Each row comes from the steps of one walk. Every step used is in the known rows, and no mark comes twice. Write the walk behind each row, first mark first.
Known rows
sabak > lilom > zilo > nezip > ligod > dunid: [ 2.69 -0.81  0.83 -1.15 -3.25  1.30  0.71  3.03 -2.60 -0.28 -0.90 -2.08
  0.67 -0.78  0.54 -1.49  0.75 -0.92 -0.49 -0.11 -1.90  2.56  1.22]
rali > lilom > zilo > nezip > ligod: [-0.17 -1.01 -0.64  0.50  0.05  3.11  1.41  1.53  1.63  2.56  0.32 -0.35
 -1.36  0.62  1.64 -1.89  2.64 -1.04  0.57 -2.90 -3.60 -0.22  2.10]
lilom > sabak: [-2.91 -0.93 -2.93  4.65  1.24 -1.45  1.71  0.09  2.21  3.60  0.17  2.15
 -0.34  1.10  4.93  0.57  3.10  3.55  2.77 -1.83  1.22  1.04 -4.25]
sabak > zilo > nezip: [-2.50 -3.14 -3.47  0.66  1.35  1.13  2.48 -0.69 -0.07  1.94 -1.95 -2.58
 -1.28 -2.16  3.48 -1.29  4.41 -0.38  6.39 -1.23 -2.77 -3.05  0.44]
nezip > zilo > dunid > mutari: [-0.75 -0.38  1.27  1.50  2.18  0.20 -2.83 -2.30  1.15  0.52  0.12  0.72
  0.20  0.82 -1.12  2.34 -3.67  0.49 -1.59 -1.09  1.52 -0.22 -1.78]
lilom > sabak > zilo > nezip: [-2.53 -4.56 -2.90  2.54  0.79  0.85  3.51 -0.04 -0.53  2.97 -1.35 -1.32
 -1.84 -2.04  4.54 -1.21  6.11  1.11  7.37 -2.46 -1.62 -1.42 -0.92]
mutari > dunid > ligod: [-2.35  7.62  1.37 -2.23 -0.59 -0.33  0.64 -1.34  2.48 -4.05  0.92  0.43
  1.63 -0.11 -1.63  0.70  1.18 -0.85 -1.10  1.73  1.04  1.28  0.31]
nezip > zilo > dunid: [-2.56 -2.84 -1.74  3.10  3.81  0.85 -3.81 -2.30  1.62  2.61 -0.04 -0.73
  0.94  2.01  2.41  2.34 -2.13  1.65 -1.09 -0.75 -1.05 -1.49 -2.57]
lilom > zilo > nezip > ligod > mutari: [ 2.34 -0.70  1.23 -1.50 -1.07  0.95 -0.04  2.14 -0.53 -0.45  0.45  0.84
 -1.36 -1.12 -2.31 -0.63 -1.12 -1.55 -2.05 -0.64 -1.70  0.90  1.46]
dunid > zilo > nezip: [ 0.40 -2.77 -2.58  1.08  3.08  0.84  0.86 -1.59  0.37  2.64  1.51 -3.87
  0.64  1.12  1.76 -0.45  2.93  1.86  2.47  0.81 -0.52 -6.68  0.86]
mutari > dunid > zilo > nezip: [ 0.50 -1.53 -1.30 -0.42  1.60  0.64  0.00 -1.29 -0.56 -0.10  1.51 -4.64
  1.00  0.55  0.42 -0.39  2.98  0.99  1.81  1.38  0.79 -5.57  1.56]
rali > lilom > zilo > nezip: [-2.23 -1.56 -3.12  2.87  1.38  2.63  1.96  1.00  2.48  2.76 -1.47 -3.01
 -1.78 -0.39  2.68 -1.62  4.63 -1.06  6.33 -5.10 -1.95 -2.01  0.78]
rali > lilom: [-3.63  0.71 -2.74  3.56  1.94  0.49  0.93  0.04  4.01  2.83 -2.12 -0.22
  0.07  2.99  3.34  0.44  0.05  0.63  3.92 -3.27  0.91 -0.92 -0.78]
rali > lilom > sabak > zilo > dunid > ligod > mutari: [-0.98 -0.05  3.42  1.38 -1.21 -1.08  1.26 -0.15 -1.33 -1.13 -1.11  4.33
 -1.73 -0.83 -2.13  0.72 -1.10 -0.73  1.97 -1.65  2.29  4.35 -0.99]
dunid > zilo: [-0.07 -1.64 -4.87  2.08  3.06 -1.21 -1.02 -3.54  0.42  2.09  2.08 -1.19
  2.16  2.41  3.08  0.79  0.88  4.15  0.41  0.44  2.20 -4.13 -0.39]
ligod > dunid: [-0.30  1.15 -0.49 -0.34 -0.33 -0.94 -0.72  0.69 -1.14 -1.75 -0.72 -0.66
  1.62  0.19  1.17  0.88 -1.60  0.60 -0.98  1.47  0.92  1.21 -2.02]
nezip > ligod > mutari > dunid: [ 1.08  2.93  2.35 -3.21 -2.40 -1.04 -2.03  1.34 -0.76 -4.39  0.16  0.92
  0.52 -0.30 -2.94  0.68 -2.91 -1.34 -4.25  1.89  1.79  2.60  0.72]
zilo > dunid > ligod > mutari: [-0.23  2.95  3.60 -1.07 -0.16 -1.63 -0.49 -0.44  0.17 -1.99 -0.10  3.32
 -0.67 -0.59 -3.97  1.00 -3.38 -1.67 -2.29  2.08  0.66  1.74 -1.19]
sabak > lilom: [-2.05  0.53 -5.22  3.34 -0.62 -1.72  1.39  0.54  2.98  4.72 -3.84 -2.02
  1.38  1.30  4.84 -0.67  1.39  1.36  5.48 -1.05 -0.03 -0.29 -1.28]
dunid > ligod: [-2.65  6.01 -0.30 -0.32  1.21 -0.10  1.73 -1.76  3.67 -0.59  0.95  1.48
  1.26  0.63  0.06  0.66  1.10  0.21 -0.27  1.00 -0.61 -0.22 -0.55]
zilo > nezip > ligod: [ 0.15 -0.25  0.41 -1.22  0.77  1.85  1.33  1.15  1.59  2.42  0.82 -0.21
 -0.33  0.84  1.02 -1.14  1.01 -0.61 -2.04  1.53 -4.16 -2.37  1.04]

Which walk is each row?
[ 2.20  0.00  2.88 -2.66 -1.36  1.30  0.21  2.37 -2.21 -1.36  0.53 -0.97
  0.81  0.07 -0.70 -0.31 -1.17 -0.86 -3.60  2.66 -1.95  0.50  0.49] => zilo > nezip > ligod > dunid
[ 3.72 -1.62  1.96 -1.85 -0.05  0.42 -0.30  0.88 -1.49 -0.12  1.77  0.12
 -0.01  0.76 -2.93  0.12 -2.39  0.05 -3.56  1.73 -0.21 -1.94  2.04] => dunid > zilo > nezip > ligod > mutari
[-0.74 -3.70  0.05  1.17 -0.49  2.38  3.08  1.19 -0.22  3.14 -0.38  0.76
 -1.68  0.28  3.04 -1.50  3.58  0.35  2.76 -2.45 -2.50  0.53  1.36] => rali > lilom > sabak > zilo > nezip > ligod
[-4.03 -5.69 -2.26  3.94  0.77 -2.20  0.13 -1.96 -1.99  3.25 -2.23  3.56
 -2.43 -1.80  5.25 -0.63  2.68  1.45  4.65 -1.40 -0.44  2.63 -4.28] => lilom > sabak > zilo > dunid
[ 1.52  1.98  3.33 -3.71 -2.30  0.00 -1.14  2.04 -1.10 -4.08  0.17 -0.65
 -0.10 -0.82 -3.64  0.04 -1.85 -2.22 -3.30  2.12  0.66  0.99  1.53] => zilo > nezip > ligod > mutari > dunid
[-1.48  0.51  1.72  0.77  0.98 -2.08 -1.09 -1.62  0.65  0.69 -1.10  3.03
 -1.42 -0.57 -0.91  0.37 -2.61 -0.96 -0.56  0.70  1.20  0.57 -2.82] => zilo > dunid > mutari
[ 2.03 -1.61 -2.25  0.53  1.20 -1.24 -1.70 -2.20 -2.84 -0.88  2.05 -1.77
  2.93  1.78  1.29  1.14 -0.82  3.63 -1.44  1.61  3.38 -2.00 -0.33] => ligod > dunid > zilo
[ 1.61  0.88  1.18 -1.50 -0.69 -0.69 -0.81  1.31  0.15 -0.61  0.31  2.68
 -0.06  0.58 -1.93  0.65 -3.93 -0.30 -4.22  1.23 -0.23  1.38  0.13] => nezip > ligod > mutari
[-2.12 -0.19 -7.42  4.18 -1.09 -0.80  0.66  0.12  2.20  3.69 -3.00 -1.46
  0.13 -0.81  5.49 -1.65  4.10  1.12  6.61 -5.15 -0.59  2.29 -0.84] => sabak > lilom > zilo
[ 0.31  2.20  1.54  0.43 -2.01 -1.59 -0.05  0.29 -0.21 -0.90 -1.55  2.24
 -0.75 -1.46 -2.71 -0.14 -1.49 -1.71  0.90 -0.68  0.76  3.86 -0.45] => sabak > lilom > zilo > dunid > ligod > mutari
[-3.41 -2.39 -3.14  3.11  1.40 -1.36 -1.97 -1.57  0.36  2.48 -1.45  2.05
 -2.03 -1.39  3.44 -1.08  1.52 -0.33  1.96 -1.95 -1.77  1.75 -3.37] => lilom > zilo > dunid
[ 1.95 -1.65  0.20 -1.13  0.81  0.32 -0.38 -0.51 -1.64 -1.42  1.46 -4.20
  0.66  0.05 -1.78 -0.02  1.18  0.35  0.90  1.53  1.83 -4.70  1.92] => ligod > mutari > dunid > zilo > nezip
[ 3.07 -0.19  0.01 -1.79 -0.54 -1.30 -2.71 -1.73 -2.57 -3.04  2.76 -0.55
  2.07  1.48 -1.93  0.96 -1.85  2.10 -3.92  1.93  3.97 -0.81  1.97] => nezip > ligod > mutari > dunid > zilo
[ 3.00  1.87  4.95 -3.03 -1.92  0.55  0.36  1.43 -1.88 -2.64  0.62  0.57
  0.16 -0.67 -3.70  0.20 -2.91 -1.48 -3.70  1.67  0.72  1.44  0.72] => zilo > nezip > ligod > dunid > mutari
[ 2.11 -1.00  0.81 -2.15  0.26  1.53 -0.12 -0.29 -0.79  0.23  2.65 -1.64
  0.86  1.30 -0.22 -0.92  1.37  0.59 -3.09  2.19 -1.43 -3.07  2.69] => mutari > dunid > zilo > nezip > ligod
[ 0.34  2.19  3.16 -0.45  0.90  0.16 -1.88 -1.01  0.57 -2.22  0.92  1.47
  0.74  0.54 -4.15  2.58 -4.25 -0.53 -3.24  0.64  0.97  1.13 -0.41] => nezip > zilo > dunid > ligod > mutari
[ 0.10  4.80  1.90 -1.40 -0.20 -0.96  0.57 -0.11  1.45 -2.52  0.45  2.11
  0.51 -0.20 -3.54  1.35 -2.53 -0.77 -1.65  1.14  1.23  1.11 -0.10] => dunid > ligod > mutari
[-0.36  2.98  0.67 -1.84 -1.47 -1.79 -1.91  0.75 -0.16 -4.38 -0.89 -0.41
  0.48 -0.73 -2.20  1.06 -2.19 -1.02 -1.19  1.15  2.97  1.57 -0.45] => ligod > mutari > dunid
[-0.63  1.21  2.50 -1.11 -0.70 -1.60 -0.06 -1.19 -1.40 -2.46 -0.88  3.47
 -1.01 -2.00 -2.92  0.65 -2.28 -1.60 -0.13  0.93  0.63  2.76 -0.58] => sabak > zilo > dunid > ligod > mutari
[ 2.78 -1.04  0.45 -0.63 -2.50  0.55  0.73  2.92 -0.59  0.92 -1.11 -0.37
 -0.98 -0.86 -1.61 -1.23 -0.70 -1.44  0.07 -1.24 -1.49  1.52  1.91] => sabak > lilom > zilo > nezip > ligod > mutari
[ 1.59  1.57  2.07 -3.11 -2.85  0.38 -1.42  1.97 -1.47 -4.29  0.29 -0.61
 -0.66 -1.88 -3.17 -0.59 -0.38 -2.31 -2.26 -0.11  0.57  2.47  1.84] => lilom > zilo > nezip > ligod > mutari > dunid
[ 3.07  1.44  3.64 -2.52 -2.44  0.90  0.05  1.36 -2.35 -2.92  0.70  0.67
 -0.44 -1.73 -3.19 -0.36 -1.42 -1.63 -2.67 -0.54  0.61  2.94  1.02] => lilom > zilo > nezip > ligod > dunid > mutari
[ 1.91 -1.99 -0.22 -0.98  1.42  1.63  0.64 -0.54 -0.04  2.47  2.67 -1.00
  0.62  1.78  0.85 -0.89  1.28  1.23 -2.52  1.80 -2.43 -4.03  2.17] => dunid > zilo > nezip > ligod
